Each row was made from one path, in order. Every step used is in the known rows, and no mark comes twice. Write each row's path.
Known rows
revara, vizezaz, bodorad: [-4.24  0.89  5.68  4.11  2.78 -3.07 -1.22 -2.63 -0.13 -6.13  1.05 -1.50
  1.84  0.82  0.43  2.67  3.00]
vizezaz, bodorad, purova, vese: [ 1.17 -4.19  2.69  1.29  1.48 -2.72 -1.52  1.35 -1.53 -3.25 -1.83 -6.08
  3.34  2.87 -3.53 -4.74  2.30]
vizezaz, revara, mosub: [-1.82 -0.96 -0.98  5.22  0.32 -1.11 -0.73 -2.95  5.63 -3.35  1.77 -1.82
 -2.59  1.30 -0.26  1.70  2.28]
purova, bodorad, vizezaz: [ 0.26  1.74  1.98 -0.94  0.37 -0.17  4.55 -2.12  3.19 -4.93 -2.96 -1.91
  5.32  2.14 -1.19 -0.23  7.71]
purova, bodorad: [-1.46  1.07 -0.14 -0.96  1.39 -0.02  0.68 -0.58  3.76 -5.44 -1.48 -1.58
  3.54 -1.76 -2.01 -1.72  3.71]
purova, vese, bagiref, revara: [ 3.00 -0.39 -2.94 -0.39 -1.14  3.36 -3.71  5.25 -5.37 -0.71  0.96 -0.49
  0.55 -6.47 -6.79 -2.05  1.89]
purova, vese, bagiref, revara, vizezaz, bodorad, mosub: [ 4.23  1.03  1.53  6.98  1.97 -1.17 -3.11  0.03 -2.71 -7.98  3.28 -3.38
  1.55 -4.02 -6.41 -0.12  4.31]
mosub, bodorad, purova, vese: [ 5.12 -3.95  0.78  2.22  0.26 -4.20 -3.08  2.48 -0.28 -2.36 -2.34 -3.93
  3.22  2.56 -5.54 -3.99  0.41]
revara, mosub, bodorad: [ 2.04 -0.31  0.50  6.18 -0.82 -2.53 -0.64 -0.75  8.83 -5.53  1.82  1.26
  1.42  0.73 -2.21  2.29 -1.16]
purova, vese, bagiref: [-0.19 -2.54 -1.86  0.28 -0.37  3.84 -4.60  7.08 -3.62 -2.89 -3.13 -1.71
  1.92 -0.32 -3.58 -2.67  0.13]
revara, vizezaz, bodorad, purova: [-0.76  0.55  8.61  5.43  2.48 -6.83 -1.22 -3.21  0.73 -3.58  1.42 -4.88
  4.12  3.69  2.07 -1.34  4.60]
vese, purova, bodorad, vizezaz, revara, mosub: [-1.93  0.54  1.59  5.15  0.59 -5.42  0.08 -1.70  8.46 -8.70 -1.59 -4.17
  2.09  3.78 -2.12  3.67  8.04]
vizezaz, revara, mosub, bodorad, purova, vese, bagiref: [ 1.58 -3.54  1.00  6.84  0.64 -0.32 -5.66  5.03  2.80 -6.06 -0.75 -4.75
  2.66  4.31 -5.25 -3.83  1.78]
bagiref, revara: [ 3.22  2.11 -1.11 -0.82 -0.65 -0.33  0.42 -1.04 -1.74  1.82  3.78  0.98
 -1.12 -6.29 -3.57  0.34  1.53]
purova, vese: [ 1.39 -3.69 -2.84 -0.84 -0.61  0.23 -2.47  2.22 -2.78 -1.76 -3.53 -2.12
 -0.32 -1.19 -4.15 -1.26  0.89]
bagiref, revara, vizezaz, bodorad: [-1.55  2.45  4.74  3.44  2.11 -3.48 -0.80 -3.56 -1.90 -4.53  4.04 -0.55
  0.74 -4.17 -2.54  2.88  4.28]
vizezaz, revara, mosub, bodorad, purova: [ 2.80 -0.99  3.74  7.53  0.90 -5.60 -1.27 -2.07  7.58 -3.64  2.63 -3.65
  1.52  5.43 -1.69 -1.46  1.51]
purova, vese, bagiref, revara, mosub: [ 3.76 -0.61 -3.40  4.22 -2.73  0.65 -3.39  2.44  2.38 -3.26  2.06 -0.35
  0.57 -6.27 -4.61 -0.43  3.25]

Which path is each row?
[-0.45 -0.96  0.21  6.68  1.26 -1.62 -1.25 -1.52  7.46 -6.32  2.45 -0.37
 -0.93  2.57 -3.67  2.37 -0.37]
vizezaz, revara, mosub, bodorad
[ 4.04  3.11  3.23  7.03  2.29 -4.33  0.42 -5.10  0.18 -5.83  5.95 -1.97
  0.07 -3.84 -3.61  1.95  3.83]
bagiref, revara, vizezaz, bodorad, mosub
[ 3.13 -1.64  3.90  3.36  1.14 -6.55 -3.16 -1.53 -3.63 -3.33  0.65 -5.58
  2.43 -2.31 -5.02 -2.13  6.18]
bagiref, revara, vizezaz, bodorad, purova, vese
[-0.92 -0.13  2.68  1.97  2.09  0.25  2.15 -1.11  0.08 -3.56 -0.21 -1.36
 -0.01  6.48 -4.35  2.21  2.74]
mosub, bodorad, vizezaz, revara
[-2.94  0.71  1.62 -0.15  2.60  1.08  3.21 -2.57  1.33 -5.22 -1.87 -3.73
  1.94  4.13 -3.00  0.03  7.86]
purova, bodorad, vizezaz, revara
[-1.87  1.20  1.16  0.11  1.24 -4.87 -2.57  2.93  3.97 -6.97 -2.61 -2.89
  3.87 -1.10 -3.47  0.83  3.22]
vese, purova, bodorad
[ 3.99 -2.91  1.00  6.51 -1.16 -1.12 -5.24  5.63  3.96 -5.46 -1.43 -3.44
  5.06  2.76 -3.64 -3.92  1.05]
revara, mosub, bodorad, purova, vese, bagiref
[ 2.56  0.63  3.04  1.70 -0.19 -0.90  3.14 -0.49  1.71 -3.10 -0.87  0.78
  3.56  4.61 -2.88  2.41  2.12]
mosub, bodorad, vizezaz
[ 4.48  1.13  2.59  4.37 -0.54 -4.85 -6.24  1.49 -4.65 -1.30  0.64 -3.23
  2.46 -4.28 -3.35 -1.32  6.50]
bodorad, purova, vese, bagiref, revara, vizezaz
[ 0.47  2.35  8.30  5.56  2.04 -4.31 -2.54 -0.21 -1.38 -3.08  4.19 -3.80
  4.67  0.04 -0.58 -2.22  5.37]
vese, bagiref, revara, vizezaz, bodorad, purova
[-3.45  0.83  2.48  0.17  2.49 -2.79  0.51  0.20  1.32 -6.59 -2.78 -4.95
  2.20  4.28 -4.11  2.22  7.49]
vese, purova, bodorad, vizezaz, revara
[ 5.33  0.98  3.44  5.79 -0.02 -5.14 -6.65  2.32 -3.06 -3.64  1.15 -2.33
  3.41 -3.55 -5.90 -0.76  4.70]
mosub, bodorad, purova, vese, bagiref, revara, vizezaz
[ 2.49 -1.07  1.89  1.09  0.48  1.22 -3.06  4.50 -4.57 -2.28  2.62 -3.64
  3.45 -3.04 -6.46 -5.00  2.91]
vizezaz, bodorad, purova, vese, bagiref, revara
[ 3.36  0.54  2.45  5.48 -1.53 -2.69  3.12 -2.33  7.82 -5.09 -0.05  0.69
  3.68  4.27 -1.58  3.34  3.30]
revara, mosub, bodorad, vizezaz
[ 2.51  3.49  1.71  3.11 -0.16 -5.10 -2.38 -3.64 -2.12 -0.40  2.71  0.76
 -0.90 -6.54 -1.64  3.62  4.97]
bagiref, revara, vizezaz
[ 1.90  1.74  4.28  7.33  2.84 -4.05  0.05 -4.32  1.74 -7.13  3.13 -2.82
  0.87  0.68 -0.93  1.69  2.80]
revara, vizezaz, bodorad, mosub
[ 4.27 -3.82  0.02  0.75 -0.45 -3.43 -2.64  1.48 -2.01  0.20 -3.02 -5.18
  2.00  1.59 -2.42 -4.63  2.53]
bodorad, purova, vese
[ 3.29 -1.20  1.24  6.00 -0.90 -1.33 -2.69  1.72  3.36 -4.82  3.49 -3.75
  3.67 -3.06 -4.30 -3.32  4.21]
vizezaz, bodorad, purova, vese, bagiref, revara, mosub
[ 4.16 -0.31  4.41  3.43  0.63 -4.74 -0.59  0.39  3.07 -0.93  1.12 -2.26
  3.69  4.07 -1.67 -2.95 -0.41]
mosub, bodorad, purova
[ 5.88 -0.90 -0.73  5.50 -2.54 -2.37 -3.45  1.76  3.20 -1.70  2.64 -2.76
  2.41 -4.22 -3.45 -3.05  4.60]
bodorad, purova, vese, bagiref, revara, mosub
[-0.77 -1.99  5.26  4.86  1.63 -1.96 -5.77  4.53 -3.07 -5.82 -2.12 -5.40
  5.31  2.66 -1.79 -3.30  4.16]
revara, vizezaz, bodorad, purova, vese, bagiref
[ 4.56  2.38  2.28  5.77 -2.22  0.05  1.61  0.49  5.29 -4.77  2.88  1.54
  4.35  0.24 -4.08  2.61  4.07]
vese, bagiref, revara, mosub, bodorad, vizezaz
[ 1.04  4.15  2.40  4.05 -0.25 -1.96 -4.28  0.36 -3.07 -1.48  2.67  0.83
  0.95 -5.60 -1.58  2.23  4.72]
vese, bagiref, revara, vizezaz
[ 4.72 -0.92 -2.24  5.82 -1.72  0.28 -3.87  3.57  4.33 -6.12  2.32  0.89
  1.83 -4.72 -7.99  0.54  0.47]
purova, vese, bagiref, revara, mosub, bodorad
